Each row comes from the steps of one walk. Every step used is in the known rows, and no mark comes twice. Write the walk behind each row, first mark first.
Known rows:
B-S-V-W-P-H: [ 22   4 -27  12  31 -14 -22   2  49 -37   5 -10  12 -30  26  40   8   2
  -1   3 -49 -11 -10  25 -10  14  10  18   0  54  47 -44 -62  15  10 -11
  -6]
V-S-P-W-N: [-12  19  -3 -47  20  -2 -11  27  49 -22 -32 -21 -10 -62  38  22   1  -5
   7 -21  37   6 -22  28  32   4 -10  39  -7   0 -13 -32   1  -2  -2  -5
 -15]
W-P-H: [ -8  -5 -11  10  36  -8 -25   2  27 -20  -3 -24   0 -14  30  37   5  -1
  -7 -21 -43  -7  -6  11   1  -1  11   3   3  60  37 -32 -32  20  13  -9
 -15]
B-S-N: [  6  16 -26  12  -5  -4 -21 -20  27 -28 -14  -8  35 -21   3   2 -27  -4
   3 -66 -32  -7 -25   9  18  35 -57   6  -3  14  22 -14 -15  28  24 -38
 -30]
N-W-S-P: [ 44   2 -28  -4  21  23 -11  27  49 -13  -8   1  27 -44  32  21   2 -44
 -11 -10  33 -17 -13  33  30  39  33  -6 -12  22 -24 -22  -2  26  17  -8
 -20]
B-S-N-W-P: [ 13  20 -24  -3  34 -29  -6  21  38 -37 -18  -1  36 -24  -4  55 -17  -9
   6 -45 -10  -9 -23  -3 -19  34 -39  -5 -10  39   1 -45 -15  34  37  15
 -27]
W-S: [ 55  27 -12   9  -9  12 -46  17   8  -4  17  -5  -9 -26  -8   1  14 -52
 -26  -6   5  -4 -12  23  11  14  44   6  -2  26 -14  -1  13  12  -9   1
 -18]
J-P: [ 22   8 -16  30 -14   7  -3 -22   9 -11  13  -4  13 -31  11  35 -38 -43
  21   9   8 -12   8  24 -21  -1 -24  11 -23  21  -2   0 -11  44 -38 -17
 -18]
S-P-W: [  8   7  -1 -50  18   6 -14  16  40  -9   0  -2  17 -21  26  35   6 -19
 -13  -4  26 -17 -10  52  47 -26  -1  24 -20  -2   1 -31  -2 -26   2  14
  -7]
W-B-S-V: [ 11  25 -51  21   3  -7 -17  16  34 -18   7  15 -13 -47   6 -15 -10 -18
 -23   7  17  -5 -10  25  41  63  -5   2  13 -16   3 -34 -17  -2  -8 -40
 -20]
B-S-V-W-N: [ 22  19 -26  -1   9 -12 -17  14  55 -43 -22  -9  -9 -67  20   7 -11  -2
  21 -18  20   7 -13  24  -2  46 -20  37   7  13  -6 -39 -43   4 -15 -23
 -21]
H-P: [  5  20   2  21  41  11 -10  24 -21  -3 -28  18  12 -17  15  13 -13 -24
 -27   3 -34  24  -2  37  -4  10 -15   2 -32  42  -9  17  -2  17   2 -19
 -27]
E-P: [ 19 -11  -8  69 -26  -1 -30   5  16 -16   2   0  10 -23   3  42 -38  16
 -11 -16   1 -13  11  12 -19  15 -10  11 -20  27   4 -18 -16  -9 -10   8
  -4]
P-E: [-53 -14   8  37 -30 -13 -11  13   8 -17  11  -5   3 -36  67  21 -28 -25
 -31 -12   9 -13  -5  17  18   6 -27  16  28  24 -37  -6  10 -18 -18 -19
 -18]
J-P-E: [-38 -14   1  50 -45  -9  -2  -3   8 -23  19  -6  10 -43  70  36 -47 -41
  -6   9  11 -17   1  22  -2   0 -40  22  13  18 -43   1  -1  18 -41 -18
 -13]
N-W-B-S: [  3  58 -28  13  14  -9 -18  16  24 -10  -2  21  30 -28   5   0 -34 -11
 -29 -15   7   8  14  45  24  30 -19   1  -4  32  15 -18   1  25  12 -32
 -32]
P-F: [-11 -11 -16  41 -21 -30  -3  33  -3   0  11 -10  11 -20  23  24   3 -38
   2  -8   9   3 -34  18  13   5  -3 -11   6  40   0   9  40  10 -18 -16
 -18]
E-P-W-S: [ 64  25  -6   0 -27   6 -52  29  13  -9  21  -4   1 -20 -18  31  13 -31
 -30  13  -1 -11  -8  35  16 -22  42  32 -19  15 -15 -18   8 -11 -12  34
   3]
W-B-S: [  5  67  -8   8   7  -4 -28  -2  22  -8  -2  15  16 -31   0 -12 -28 -12
 -36 -14  15   8   3  48  26  21 -11  11  -2  25  20  -4   4  16   0 -33
 -32]
V-W-N: [ 15  17  -2 -12   9 -10 -17  10  43 -29 -20 -15  -7 -56  22  14 -16  -4
  17 -37  18  11  -9  22 -16  21 -21  36   0  20   2 -23 -36   7 -15  -9
 -25]
S-N-W: [ 10 -26 -57  20  12 -12  10  31  20 -10  -6  -7  34 -13  20  32 -33 -20
  10 -57 -38  -4   3  -8  10  33 -54 -17 -11  18  -4 -50 -24  25  38 -15
 -33]
N-W: [  7 -15 -51  22  22  -9   4  42  15  -5   4   4  24 -15  20  35 -26 -22
   4 -20 -16  -1  21  12   9  22 -24 -16 -12  44 -11 -46  -9   8  22 -12
 -25]
V-W: [ 56  12  -3   4   4  -8 -15  -1  34 -19  20  10  20 -38  16  19  -8 -25
  -3 -12  -5 -14   7  38 -37   3  -7  28 -10  20  31 -20 -48 -13 -15   5
 -18]
B-S: [  4  48 -23  20   9   2 -38 -11  23 -28  -2  15  28 -25  -3   4 -16  -8
  -2  -7  -4  -1  -1  48  15  22 -17  11 -10  53  16  -7   4   7   1 -44
 -15]
N-W-S-V: [ 53 -10 -74  25  -2  -3 -14  50  24 -18  17   3 -15 -42   4   7  10 -47
  -8  16   3 -11  -7   5  31  61  26 -11   8  -4 -31 -50 -16  -1  -3 -16
 -13]
W-P-F: [ -7   7   1  26  -4 -42  -5  35   8 -11  -1  -8  15 -23  10  48  11 -36
   1 -10  22   1 -54   7  -8   7  -3 -10   5  41   1   7  45  21 -13   8
 -20]
B-S-V-W: [ 63  16 -38  13   0 -10 -15   5  50 -37  20  21  15 -52  10  12  -3 -17
   3  14  -5 -16  -3  43 -12  39  -8  29  -1   3  27 -36 -60 -19 -19 -16
 -10]
B-S-N-W: [ 10  -8 -65  19  14 -13   1  24  27 -21 -10   3  47 -16  13  31 -37 -12
  15 -49 -41   1   4   7  13  38 -56 -10 -11  35   0 -47 -21  33  41 -30
 -31]
S-V-W-P-J: [ 12 -33   9   3  12 -39  17 -11  52 -41   2   7 -11 -44  34  22 -19  16
  10 -47  -8 -27 -14  25 -29  12 -13  16  24  -7   5 -20 -10 -31 -12   8
 -21]

Which walk is each row?
[ 20   6 -24  -3   6 -12 -11  18  51 -36 -19 -14 -18 -64  25   8 -11  -3
  18 -23  21   6 -14  17  -4  44 -19  33   9   2 -10 -40 -44   1 -19 -15
 -22] : S-V-W-N
[-16 -28  17   3  14 -33  11 -14  37 -31  -6   2 -11 -27  32  19 -25  20
   6 -61  -6 -22 -13  21 -17   1 -19   7  22  13   1  -6  23 -19  -2  -1
 -24] : W-P-J
[ 22  42  -4 -11  25  13  -9  -8  63 -20 -12  16  38 -54  32   3 -20 -14
 -24 -15  46 -14 -13  62  24  35   2  11  -8   7  18  -9 -19  16   7 -26
 -26] : V-W-B-S-P
[  3  28 -19   0  -7 -13 -16 -13  26 -15 -12  -7  27 -27   4 -12 -35  -7
 -20 -70 -19   0 -20  11  23  37 -52   6   2  -7  21 -13 -17  34  21 -32
 -40] : W-B-S-N
[ 58  14 -41  16  -3   5 -28  43  11  -6  15   1  12 -23  -2  21   4 -55
 -15  -4  -8   0   4  17  11  22  33  -4  -7  39 -24 -26   9  20  10   3
 -20] : N-W-S
[ 36  24  -6  -3  -4 -21   0  20  35   7  17   5 -15 -50  18 -14 -20 -32
 -51 -10  26  -7   8  26  -1  28   3  13  11 -41  21 -29 -46  -4 -18   9
 -36] : S-V-W-B
[ 23 -38   4  -3   2  -3  12 -12  57 -28  -2   8   3 -48  55   2 -16   0
   3 -48   2 -29 -11  47   5  15  15  13  15  -6  -7  -2   8 -16  -8 -15
 -24] : V-W-S-P-J
[-50  -4  15  41  -4  -4  -5  27 -14 -17  -8  10   8 -34  70  21 -29 -26
 -40   3 -19   8  -7  31  10   5 -34  16   4  36 -48  14   6  -3 -12 -22
 -19] : H-P-E
[-13   5  -9  48   4 -21   2  47 -27   5 -13   8  19 -18  26  27   2 -37
  -9   9 -18  24 -37  29   6   3  -9 -12 -17  49 -12  30  40  25 -14 -20
 -22] : H-P-F
[ 28  73  -4   1   3  -9 -23  -5  34 -16   7  22  26 -39   4  -9 -27 -12
 -31 -10  10   3   6  59   1  16 -10  24  -3  20  33  -4 -19  13  -5 -23
 -28] : V-W-B-S
[ -1  19 -20   3  12 -20   9  40  14  23   5   3   3 -24  20   2 -39 -31
 -48 -29  16   9  26  14  17  20 -12 -14   2  -6   3 -32  -8  19  11   5
 -46] : N-W-B
[ -8  -8 -32  18  34  18 -25 -11  49 -24 -10 -12  26 -24  54  15  -4   6
  -2  -8 -32  -9   0  45  40  15  14   6  -4  62  38 -29 -31  23  21 -52
 -15] : B-S-P-H
[  6  -8 -21  53 -36 -25   8  19  -3  -2  15 -10  22 -27  21  42 -20 -51
  22  11  13  -2 -32  21  -6  -1 -17  -5  -8  32  -7  17  33  43 -43 -17
 -16] : J-P-F
[ 54   2 -52   3 -18   2 -23  30  24 -19  26  -4 -24 -40  -3  14  16 -49
  -8  36  11 -17 -15  22  37  27  25  13   0 -20 -23 -38 -15  -2 -29  -2
   0] : J-P-W-S-V
[  4  10 -23   1   5 -20  16  34  17  19  -1  -7   9 -23  22  -1 -45 -29
 -43 -58   0   9  15   1  19  30 -29 -15   7 -23   5 -36 -19  32  23  -1
 -51] : S-N-W-B
[ 46  -5 -51  24 -11   3 -28  31  24 -16  18   0 -28 -44   0  -5  17 -46
 -16  17  10 -14 -19   8  34  55  32  -2  15 -10 -22 -32 -11  -7 -14 -17
  -9] : W-S-V
[ 91  34  -5  -2 -13   6 -41  14  24 -13  26   5   6 -38  -7  10  16 -54
 -18   2  -2 -11  -8  36 -21   7  43  24  -6  24   2  -6 -20   4 -17  14
 -14] : V-W-S
[  8  36  -5  -7  25  14 -14  -4  56 -16 -16  10  34 -47  31  -2 -20 -13
 -25 -20  48 -12 -14  55  37  39   3   6  -6   9   8  -8  -3  23   8 -36
 -30] : W-B-S-P
[ 22  14  -8 -30 -11  -2 -11   3  15 -10  20  -6  13 -12   7  48 -17 -31
   9  18   4 -13   5  45  15 -46 -18  34 -30   3  -1 -23  -6   3 -29  18
  -2] : J-P-W
[ 10  39  10 -34  -8 -11  -2  14  13  19  13  -4  -7 -23  10   8 -32 -35
 -46  -3  32  -1  12  36  22 -28  -7  22 -10 -33   8 -16  -7  16 -22  23
 -28] : J-P-W-B
[ 10  23 -15   5 -17 -15 -19  -8  30 -18 -10  -6  33 -23  -1   7 -39   4
 -25 -59 -23  -7 -18  15  19  19 -51  19  -7 -12  22 -23 -19  25  20 -15
 -28] : E-P-W-B-S-N
[ 11  -5 -28  11  -6 -10  -2  -4  18 -11  -2  -9   1 -52  28   4 -14 -29
 -13 -60 -28 -12 -29 -12 -14  31 -42  12   4 -23  33 -11 -11  13  14 -23
 -24] : V-S-N
[-21 -36   8  22  26  -8  20   0   1 -16 -24  18  -3 -22  47   1 -34  17
  -5 -42 -50   2   3  42  -3   1 -26   6   1  17 -12  17  20 -13  -7 -30
 -29] : H-P-J
[-14 -45  -4   9  11  -8  27 -15  53 -24  -9  13  -6 -63  73   2 -20   7
   0 -51   7 -28 -13  35   0  15  -7  13  17 -16   7   3  26 -26  -2 -31
 -22] : V-S-P-J
[-15 -37  -2   7  22 -36  23   4  36 -33  -6   5   3 -27  37  32 -30  16
  14 -56 -14 -20  -2  16 -14   7 -25  -4  17  16  -7 -25  18 -12  10   2
 -27] : N-W-P-J
[  9 -48 -13   9   9  -3  17   1  50 -25  -7   8   9 -39  56   8 -22  -1
   4 -53   2 -23  -4  38  20  21   9   0  16   5 -21 -10  22  -8   6 -22
 -25] : N-W-S-P-J
[ 49   2 -50  -4 -12   0 -28  34  25 -17  21   1 -26 -39  -1   7  25 -45
 -16  26   6 -14 -20  19  46  30  31  11   7 -21 -23 -43 -10 -21 -17   0
  -3] : P-W-S-V
[  6  25 -17  -3  28  19 -19 -10  56 -30 -19  11  39 -44  31   9 -12  -7
  -2 -14  37 -13 -20  50  33  37  -4   5 -12  29   7  -8  -1  15  12 -42
 -20] : B-S-P
[ 64  35 -11 -17 -24  11 -38  18  13  -7  25  -7   2 -23 -12  29  11 -62
 -10  24   5 -12  -6  40  13 -28  33  31 -22  14 -17  -8   8  17 -25  22
  -4] : J-P-W-S
[  3  77  -1 -15  18  -5 -27  14  14  -7  -9  21  24 -24   0   0 -22 -11
 -43   2  -1  11   4  67  32  -4 -12  24 -17  22  13  -2   4  10   2 -19
 -24] : H-P-W-B-S
[-29  12  13  18 -18  -7  -5   9  48 -30   1  10  29 -60  83  16 -31 -20
 -37  -7  39 -18 -12  49  21  23 -19  27  19  12 -24  -6 -11   1 -10 -24
 -20] : V-W-B-S-P-E
[ 42  11 -14 -21  -5   3 -25  16   6 -11  -8 -14  15 -16  -4  12   1 -36
 -17 -48 -41  -2 -32   8  21   1 -15  17 -13  -9  -7 -11 -10  23  17   6
 -23] : H-P-W-S-N
[ -2 -34 -27  65  -3   3 -32   2  20 -14   2 -18   5 -12  36  38 -21  22
  -9 -12 -62  -5  18  14   5   0   6   9  -9  56  34 -31 -42   7   5 -19
  -1] : E-P-H
[-48   2  -2  24 -10  -5   1  22  44 -27  -5   9  33 -53  82  20 -36 -21
 -34 -10  33 -14  -7  38  38  31 -27  14  21  21 -36 -14   6   8   4 -31
 -22] : N-W-B-S-P-E
[  4  31 -15 -15  -7 -11 -17 -10  29 -16 -10  -5  29 -21   7  -4 -31  -8
 -22 -66 -21  -3 -21  19  31  17 -53  14   0 -14  23 -19 -15  23  22 -22
 -33] : P-W-B-S-N
[  2  46  20 -36  16  -9  -4  39  -2  24  -6   5  -6 -18  13  -1 -18 -27
 -68  -5   7  15  10  42  32 -25   0  17 -15 -24   5  -8  -1  -1  -1  22
 -34] : H-P-W-B
[ 15  21 -49  23  -8 -10 -20  22  35 -22   9  15  -8 -44   1   4 -17  -3
 -26  19  13  -9  -3  32  43  46  -6  13   2 -19   4 -42 -22 -12  -7 -21
  -8] : E-P-W-B-S-V
[-50 -23   9  25 -17  -1  -4  10  36 -23  -3  -6  14 -50  87  22 -24 -25
 -28 -17  35 -19 -15  26  30  22 -18  14  24  13 -41  -6   3 -10  -8 -22
 -18] : S-P-E
[ 13 -20 -63  20  12 -16  18  38  23 -10  -1   1  26 -36  30  35 -27 -30
   1 -47 -37  -5   1 -11  -7  35 -47  -6  -8   6   8 -46 -16  22  37 -15
 -26] : V-S-N-W
[ 17  26 -50  10  -6  -9 -10  16  34 -22  10  11  -5 -46   5   0 -17 -23
 -13  26  19  -9  -5  36  41  41 -13  13   1 -24   0 -36 -21   7 -20 -29
 -14] : J-P-W-B-S-V
